What can hang from each mark
Q_184: Q_773
Q_773: Q_184 Q_220 Q_383 Q_602
Q_602: Q_773 Q_978
Q_383: Q_773
Q_978: Q_184 Q_383 Q_602
Q_220: Q_773 Q_978

Each row was made from one small tree. The marks that hang from a mark follow it in brackets, in the order of their numbers. Every link used is in the known rows. Write each row's tree.
Known rows
Q_220(Q_773(Q_602) Q_978(Q_184)): [ 0.55 -0.20  0.32  0.01 -1.97 -4.43  1.85 -0.35  0.32  1.53 -0.99 -1.06
 -2.11 -0.52  2.44 -2.41  2.56  0.17  5.38  2.72 -1.37  1.26  2.46  2.52
 -0.76 -2.85  0.72 -0.52 -1.77  1.09  0.54 -5.72 -0.99 -1.81 -1.53]
Q_602(Q_773 Q_978): [ 1.47 -0.33  2.04  1.83  1.42  5.89 -0.96 -4.24 -2.53  0.07 -1.20  3.47
  1.94 -2.54 -1.63  1.36 -3.61  1.25 -1.87 -0.78 -3.60 -0.15  3.68 -1.73
 -1.57 -1.58 -0.21 -3.13  1.04 -1.73  6.87  3.10  0.35 -3.12 -0.13]
Q_602(Q_773(Q_184 Q_220)): [ 0.24  1.52  1.01 -0.80  3.12  1.23 -0.79 -0.49  1.03 -1.04  1.08  0.82
 -1.29 -0.23  3.08  1.83 -0.02 -0.46 -1.61 -3.40 -1.27 -0.36 -1.40  0.34
  0.32  0.90 -0.14  0.84  0.81 -0.69  3.68  1.69  0.84  0.04 -0.60]
Q_602(Q_773(Q_383)): [ 0.92  0.89  1.34 -0.51  2.07  4.58 -1.84 -3.46 -1.01 -0.31 -0.48  0.40
  3.01 -1.43 -0.84 -1.20 -0.70  1.59  1.85 -2.36 -2.99  0.03  2.85 -2.36
 -1.32 -2.82 -2.18 -1.22  2.83 -0.53  5.47  3.63  1.40 -1.91 -0.01]
Q_602(Q_978(Q_383)): [ 1.39 -2.42  0.68  1.92 -1.85  4.95 -0.55 -2.05 -2.38  1.11 -2.45  3.55
  2.47  0.53 -2.27  0.89 -3.56  3.00 -1.48  1.57 -1.17 -3.93  1.46 -3.20
 -2.02 -0.85  0.62 -0.99 -0.05 -2.28  2.38  6.52  1.43 -1.16  0.93]
Q_773(Q_184 Q_383 Q_602): [-1.46  1.25  0.34  0.32  0.90 -0.22  2.41 -0.92  2.21  1.21  0.84 -0.70
  0.37 -3.23  1.00 -4.82 -0.73 -2.64  0.30 -1.75  3.96  4.14 -2.01  0.04
  1.11  0.22  0.72  0.17  2.06  2.15 -0.97  3.66 -0.45  3.03 -2.17]
Q_602(Q_773(Q_184 Q_220(Q_978) Q_383)): [ 0.24  0.15  0.95 -1.60  2.53 -0.94  0.14  0.63  0.74 -1.58 -0.16  0.09
  0.08 -2.11  3.56 -1.23 -0.17 -3.27  0.01 -3.97  0.59  3.02 -1.02  1.47
  1.99  0.87  0.49  3.63  1.07  1.09  1.85  3.83  1.29  0.08 -1.89]
Q_978(Q_383 Q_602(Q_773(Q_184 Q_220))): [-0.55 -0.97 -1.40 -1.02 -1.32  0.05 -1.56  3.09 -0.15 -2.23  0.94 -1.28
  0.97  3.25  0.40  6.63 -0.70  1.41 -0.92 -0.73 -1.28 -6.42 -2.51 -2.92
 -0.78  0.79 -1.39  1.49  0.55 -1.23 -3.06  2.43  0.72 -0.82  2.74]
Q_184(Q_773(Q_220(Q_978) Q_602)): [-1.25  2.00  0.48 -0.97  1.67 -4.48  2.71  2.16 -0.25  0.94 -0.26  0.01
 -2.78  3.27  2.10 -1.39  2.21 -3.45 -0.46 -0.59  0.11  1.44  0.64  4.20
 -0.24  0.39  0.21  0.34 -1.34  0.34  2.74 -5.55 -1.57  2.20 -1.49]
Q_383(Q_773(Q_184)): [ 0.53  2.52  0.21 -0.10 -0.45  2.52 -1.35 -2.23  1.90 -0.15  1.31  1.89
 -2.08 -1.24 -1.28  0.43  0.02  2.74 -0.99  0.23  0.21  1.91  0.89  1.67
 -0.08 -2.67 -0.46 -0.95  2.28 -0.95 -0.83  2.79  0.57 -0.57  0.12]
Q_773(Q_220 Q_602): [-1.89  1.29  0.88 -0.44  1.30 -0.21  2.62  1.23  1.29  1.23  1.02 -0.54
 -1.96  3.50  1.45 -2.12  2.29 -1.07 -0.64 -0.87  0.60 -0.19 -3.68  0.95
 -0.77  1.50  0.93 -0.56 -0.84 -0.26  4.03 -3.34  0.07  3.48 -2.04]
Q_184(Q_773(Q_383 Q_602(Q_978))): [-0.68  2.18  0.65  0.99  1.91 -0.32  1.67 -1.82 -1.31  1.30 -0.20  0.38
  1.24 -1.96 -2.76 -2.30 -1.03 -2.31 -0.89 -0.43  0.89  5.01  2.67  1.02
 -0.01 -0.99 -0.83 -2.73  1.02  1.02  0.85 -1.18 -2.31  1.16 -0.32]
Q_383(Q_773(Q_220 Q_602(Q_978(Q_184)))): [-0.67  2.27 -0.34  0.19 -0.13  0.60 -0.59 -0.81  0.96 -1.10  3.03  0.38
 -2.32 -0.43 -3.25  0.40  1.17  0.14 -2.26  1.91  1.33  4.59 -0.85  2.48
  0.50  1.44  0.42 -0.60 -0.27  0.26 -2.47 -5.02 -1.84 -0.06 -1.34]
Q_220(Q_773(Q_184) Q_978(Q_383 Q_602)): [ 0.44 -2.23 -0.56 -0.76 -4.53 -5.51  2.17  3.51  0.13 -0.02 -2.30 -0.37
 -1.27  1.12  3.23  2.48 -0.36  0.55  4.32  1.92 -0.46 -3.11  0.26  0.97
  0.20 -3.79  0.85  1.99 -0.88 -0.31 -3.77  1.92  0.56 -1.86  1.42]
Q_220(Q_773(Q_184 Q_383 Q_602(Q_978))): [-0.10  1.21  1.08  0.97  0.04 -2.81  3.36 -1.54  1.27  1.00  0.37 -0.32
 -0.15 -4.77  0.30 -2.26 -1.96 -1.72  2.26 -0.27  2.06  7.36  0.18  1.69
  1.62 -2.34  1.04 -1.15  0.86  2.04 -2.21  1.00 -1.85  0.63 -0.92]
Q_773(Q_184 Q_220(Q_978(Q_383)) Q_602): [-1.39 -0.91 -0.25 -0.87 -0.85 -4.63  3.29  4.09  1.33 -0.10 -0.20  0.08
 -3.30  2.32  5.27 -0.54  0.45 -4.12 -1.22 -0.55  3.76 -0.43 -4.39  2.88
  0.78  2.91  2.72  5.19 -1.81  1.41 -1.72  1.24 -0.18  2.97 -3.21]
Q_383(Q_773(Q_184 Q_220(Q_978(Q_602)))): [-0.81  1.25 -0.34 -1.31 -1.40 -1.97  0.13  2.65  2.48 -1.48  1.47  0.56
 -3.99  0.33  0.96  0.93  1.53 -0.40 -1.53 -0.06  1.94  2.16 -2.60  3.73
  2.25 -0.25  1.08  2.06  0.16 -0.28 -2.87 -0.54  0.69  0.79 -0.60]
Q_978(Q_184 Q_602(Q_773(Q_220))): [-0.38 -0.57 -1.30 -0.31  0.63  2.19 -3.05  0.50  0.88 -1.10  2.08 -3.06
  0.62  1.50 -1.23  3.52  2.42  2.19 -0.40  0.19 -2.53 -4.21 -1.47 -3.06
  0.19  2.14 -1.63 -2.72 -0.65 -0.90  0.03 -5.92  0.69 -1.31  2.48]

Which tree is each row?
[-0.97  0.64 -0.11 -1.48  1.00 -3.81  1.14  3.12 -0.11  0.20 -0.79 -1.40
 -0.57  2.09  0.44 -1.80  2.11 -2.53  0.40 -1.85  0.65  1.90 -0.73  2.17
  1.79 -0.04 -0.69  0.94 -0.12  0.20  0.41 -2.73  0.40  2.35  0.93]
Q_184(Q_773(Q_220(Q_978(Q_602)) Q_383))
[ 0.60  1.47 -0.89 -0.64  2.67 -0.20 -2.55 -0.44  0.92  0.26  1.19 -2.11
  0.50  0.10 -1.23 -1.51  3.14  1.59 -0.09 -0.76  0.46  1.23 -0.32 -0.59
  1.13  2.02 -1.36 -0.54 -0.24  0.35 -1.46 -4.07 -0.03  1.47  1.37]
Q_978(Q_184(Q_773(Q_220 Q_383)))
[ 0.72  0.43 -2.28  0.08 -0.38 -0.73 -3.00 -0.83 -1.38  0.27  0.46 -1.42
  1.62  2.38 -1.95  1.50  1.53  3.04  0.17  2.77 -0.62 -4.80  2.57 -1.76
 -3.03  0.73 -2.25 -0.18 -0.48  0.33 -4.82 -2.67 -1.71 -0.95  1.80]
Q_978(Q_184(Q_773(Q_602)) Q_383)
[ 1.16 -0.66  0.06  1.84  1.27  3.14 -1.76 -3.34 -1.11  1.00 -0.48  1.12
  1.83 -3.59 -3.78 -1.67 -1.32  1.35 -1.88  0.75 -0.05  2.20  2.54 -1.14
  0.42  0.78 -0.32 -2.78 -0.16 -0.11  0.06 -0.18 -0.43 -0.57  1.16]
Q_602(Q_978(Q_184(Q_773(Q_383))))
[-0.77 -0.01 -2.17 -1.19 -3.23 -0.48 -1.86  3.76  1.09 -2.18  1.94 -1.14
 -0.75  3.61 -1.99  6.08  0.35  2.60 -1.34  1.41  1.14 -3.72 -3.08 -0.79
  0.11 -0.15 -1.04  1.84  0.65 -1.20 -7.40  1.65  0.49  0.12  2.86]
Q_978(Q_383(Q_773(Q_184 Q_220)) Q_602)
[ 0.06 -0.62 -1.25 -0.05  0.27  3.27 -3.58 -1.25  0.43 -0.80  1.46 -3.13
  3.08 -0.96 -2.82  1.12  1.38  2.49  1.71  0.32 -2.08 -3.04  0.56 -4.21
 -0.07  0.36 -2.50 -3.10  0.98 -0.14 -1.08 -2.53  0.61 -2.10  2.70]
Q_978(Q_184 Q_602(Q_773(Q_383)))
[-0.97  0.03  0.98  2.19  0.33  1.48  2.94 -1.72  0.90  1.66  0.18  2.43
 -1.08 -3.24  0.82 -1.91 -2.90 -2.21 -3.21  0.16  2.50  2.31 -0.99  0.69
  0.05  1.03  2.35 -2.00  0.07  0.75  1.29  2.34 -1.31  1.66 -2.27]
Q_773(Q_184 Q_602(Q_978))
[ 0.55 -0.80 -0.01 -0.55 -3.33 -6.79  3.25  1.86 -0.17  0.60 -1.95  0.47
 -2.27  0.48  4.43 -0.08 -0.57 -1.02  4.22  1.42  0.50 -0.15  1.33  2.87
 -0.82 -3.39  1.41  3.00 -0.79  1.35 -2.86  1.46 -0.85 -1.39 -1.72]
Q_220(Q_773(Q_184 Q_602) Q_978(Q_383))
[ 0.62 -0.07  1.47  0.96  2.84  2.68 -0.04 -1.38 -0.43 -1.28  0.39  2.78
 -0.60 -3.29  1.07  2.70 -3.33 -1.54 -4.34 -2.52 -0.44  2.26 -1.11  0.47
  1.16  2.22  1.42  0.17  0.00 -0.64  2.83  2.70 -0.18 -1.04 -1.04]
Q_602(Q_773(Q_184 Q_220) Q_978)
[ 1.21 -1.17  0.26  0.60  0.95  2.08 -0.91 -0.53 -1.56 -2.28  0.05  2.48
  0.90 -1.50  0.63  5.42 -3.88 -0.46 -3.96 -1.54 -0.58 -0.73 -0.60 -0.90
  0.28  2.27  0.82  2.42 -0.11 -0.57 -0.67  5.46 -0.23 -1.78 -0.24]
Q_602(Q_773(Q_184 Q_220) Q_978(Q_383))
[ 0.85 -0.67  0.05  1.40  1.74  1.94 -1.58 -2.05 -0.52  0.58 -0.06  0.54
  1.13 -2.31 -2.97 -0.90 -0.41  0.25 -2.41  0.09  0.84  2.96  0.38 -0.45
  1.36  2.61  0.22 -1.75 -0.95 -0.01 -0.35 -1.59 -0.44  0.48  0.84]
Q_602(Q_978(Q_184(Q_773(Q_220 Q_383))))
[-0.61 -2.63 -0.29 -1.40 -2.37 -1.20  0.91  4.38 -0.10 -0.09 -1.67 -0.16
 -0.93  5.40  1.84  0.89  1.70  0.02  0.47  0.24  0.00 -5.69 -3.43 -0.41
  0.11  0.85  1.05  2.57 -1.75 -1.62  1.22  0.73  2.58  1.50  0.52]
Q_773(Q_220(Q_978(Q_383 Q_602)))
[ 0.42  0.47  0.63  1.04  0.06 -1.39  1.54 -2.48  0.36  1.14  0.39 -1.51
  1.21 -3.33 -1.68 -2.01 -0.16  0.58  3.81  1.41  0.12  5.91  1.87  0.33
  0.36 -2.39 -0.13 -2.23  0.00  1.60 -1.24 -2.47 -1.61 -0.58 -0.21]
Q_220(Q_773(Q_383 Q_602(Q_978(Q_184))))
[-0.51  2.07 -1.12 -0.43  2.59 -1.73 -1.21 -0.38  0.94  0.46  1.93 -2.96
  0.16  0.28 -1.09 -2.21  3.19 -0.43 -0.05 -0.10  1.31  2.14 -0.59  0.34
  0.43  2.57 -1.15 -0.82 -0.63  1.39 -2.66 -6.16 -1.50  1.93  0.18]
Q_978(Q_184(Q_773(Q_220 Q_383 Q_602)))
[ 0.24 -2.53 -0.53 -0.75 -3.05 -0.32 -0.56  2.27 -1.36 -0.82 -2.35  0.67
  0.69  1.85  2.01  2.28 -1.20 -0.15  1.15  0.58 -1.54 -6.57  1.37 -1.11
 -1.03 -1.77 -0.21  2.02 -0.02 -0.93  0.39  4.00  1.42 -2.19  0.74]
Q_220(Q_978(Q_383 Q_602(Q_773(Q_184))))
[ 0.11  1.65  0.82 -1.08  3.39  1.08 -0.72 -0.46  1.21 -1.78  0.92 -0.46
  0.81 -1.92  1.90  0.21 -0.27 -1.21 -0.58 -4.51  0.01  2.70 -1.65 -0.14
  1.71  0.90 -0.46  2.04  1.94  0.61  1.78  3.35  0.89  0.35 -0.78]
Q_602(Q_773(Q_184 Q_220 Q_383))
[ 1.17 -2.94 -1.54 -0.53 -4.60 -3.90 -0.63  2.39 -0.67  0.07 -1.83 -1.92
  0.08  2.29  0.97  2.08  1.71  3.14  5.64  3.95 -2.06 -5.15  2.00 -0.84
 -0.87 -3.09 -0.20  0.96 -1.77 -0.30 -4.38 -2.55  0.58 -3.15  2.21]
Q_220(Q_773 Q_978(Q_184 Q_383 Q_602))
[-0.63  2.37  0.37  1.10 -0.50  1.42  0.54 -2.31  1.22 -0.21  1.76  2.32
 -2.16 -3.28 -2.29  0.35 -1.77 -0.51 -2.69  1.30  1.80  5.01  0.76  2.82
  0.14 -1.28  0.90 -1.51  1.58  0.53 -2.19  0.67 -2.04 -0.35 -1.66]
Q_383(Q_773(Q_184 Q_602(Q_978)))
[ 0.77 -2.03 -2.59 -0.08 -2.12  3.12 -4.98  0.20 -1.23 -1.65  0.93 -2.60
  3.32  2.34 -2.68  5.67  0.41  4.84  0.81  2.51 -3.26 -9.12  1.10 -5.66
 -2.37  0.63 -2.88 -0.91  0.15 -1.23 -4.23 -0.78  0.45 -3.68  3.92]
Q_978(Q_184 Q_383 Q_602(Q_773))
[-0.43 -0.87  0.48  2.27 -0.04  3.47  0.77 -2.92 -0.21  1.83  0.26  0.93
  0.22 -1.64 -2.03 -2.30 -0.89  0.25 -1.40  2.07  0.34  0.37  0.64 -1.12
 -1.28  0.98  1.00 -3.65 -0.99  0.14  2.29 -2.22 -1.00  0.33 -1.29]
Q_773(Q_602(Q_978(Q_184)))
[-1.91  0.56  0.64  0.43  1.78 -1.48  3.47  1.14  2.29 -0.05  1.39 -0.29
 -0.76 -3.49  0.77 -3.19 -1.67 -5.77 -3.26 -2.48  5.87  7.60 -5.75  1.71
  3.51  4.18  2.84  2.16 -0.17  2.59 -2.36  1.90 -0.94  4.73 -2.85]
Q_773(Q_184 Q_220 Q_383 Q_602(Q_978))
[-1.10  0.25  0.38 -0.63  0.50  1.95 -0.67  1.21  0.27 -0.76  0.83 -1.07
  0.05  2.76 -0.25  2.95  0.86  1.17 -0.18 -1.03 -3.15 -4.17 -1.18 -2.21
 -0.42 -0.29 -1.14 -2.39  0.45 -2.02  3.76 -2.34  1.27 -0.19  1.87]
Q_978(Q_602(Q_773(Q_220)))
[ 0.34 -1.61  0.30 -0.75 -0.23 -0.19 -0.28  1.47  0.98  0.82 -1.04  0.14
 -1.77  2.64  2.54 -2.56  3.05  0.34  0.25 -0.18  0.07 -2.36 -2.30  0.63
  0.65  2.07  1.51  1.61 -2.19 -0.96  3.41 -1.80  2.36  1.49 -1.16]
Q_773(Q_220(Q_978(Q_184)))
[ 2.49 -1.98 -0.63 -0.48 -3.52 -3.02 -0.75  0.14 -0.99  0.37 -2.57 -0.48
 -0.03  1.55  1.95  0.36  1.63  3.66  5.90  3.01 -2.17 -3.37  3.24  0.13
 -1.54 -3.45 -0.05  2.22 -1.48 -0.24 -2.11 -0.35  0.75 -3.26  0.73]
Q_220(Q_773 Q_978(Q_184 Q_383))
[-0.16  1.50  0.59 -1.53  2.12 -3.27  0.97  1.52 -0.37  0.15 -1.04 -0.37
 -0.61  1.32  1.07 -3.11  1.83 -2.11  0.48 -2.10  0.62  2.98  0.41  2.60
  1.62 -0.22 -0.55  1.57  0.03  0.30  2.03 -1.07  0.66  2.36  0.01]
Q_184(Q_773(Q_220(Q_978) Q_383))
[-0.24  1.42  0.13  1.18  0.73 -0.18  1.21 -1.29 -2.48  1.10 -0.51  1.53
  0.51  1.12 -2.08  0.66 -1.40 -0.61 -1.68  1.24 -0.69 -0.04  3.20  0.80
 -2.26 -1.00 -0.75 -2.03 -0.01 -0.22  0.86 -1.52 -2.47  0.26  0.46]
Q_184(Q_773(Q_602(Q_978(Q_383))))
[-1.02  3.02  0.35 -0.09  2.23 -1.07  1.30 -1.00 -0.50  1.49  0.27 -0.97
  0.94  0.06 -1.53 -2.95  0.96 -1.55  0.83 -0.84  0.33  3.12  2.71  1.01
 -0.77 -1.60 -1.80 -2.41  1.44  1.00  1.34 -2.33 -1.56  1.58 -0.11]
Q_184(Q_773(Q_383 Q_602))
[ 1.87 -1.32  0.91  1.40 -0.11  5.60 -2.04 -3.18 -3.77 -0.87 -1.60  3.36
  3.31 -0.55 -2.16  3.97 -4.36  2.27 -1.59  0.41 -3.62 -3.23  3.85 -3.18
 -2.82 -1.30 -0.89 -0.80  0.93 -1.78  3.18  5.85  0.16 -3.89  0.73]
Q_602(Q_773 Q_978(Q_383))
[ 0.26 -1.72  0.09 -1.45  0.50 -0.64 -0.39  1.61  1.47  0.01 -0.98 -1.42
  0.25  0.50  1.44 -5.34  2.64 -0.98  1.58 -1.59  2.17  1.70 -3.11  0.19
  2.18  2.27  1.01  3.29 -1.12  0.56  0.83  0.27  2.43  2.22 -1.17]
Q_773(Q_220(Q_978(Q_184)) Q_383)
[-0.54 -0.72  0.12  1.63  0.27  2.70  0.58 -2.92  0.07  1.35  0.30 -0.58
  2.47 -3.58 -3.15 -4.49 -0.94 -1.23 -0.07  0.85  2.40  4.03 -0.13 -1.54
  0.20  1.30  0.63 -2.08  0.09  1.64 -0.27 -0.06 -1.03  1.10 -1.50]
Q_773(Q_383 Q_602(Q_978(Q_184)))
[-0.01 -3.80 -0.50 -0.38 -4.54  0.33  0.22  2.75 -1.62  0.65 -3.14  0.91
  0.52  4.14  0.76 -0.14  0.22  1.44  2.04  1.76 -1.18 -7.86  0.79 -1.71
 -1.78 -2.15  0.16  0.80 -0.71 -1.85  1.88  3.29  2.40 -0.90  1.16]
Q_220(Q_978(Q_383 Q_602))
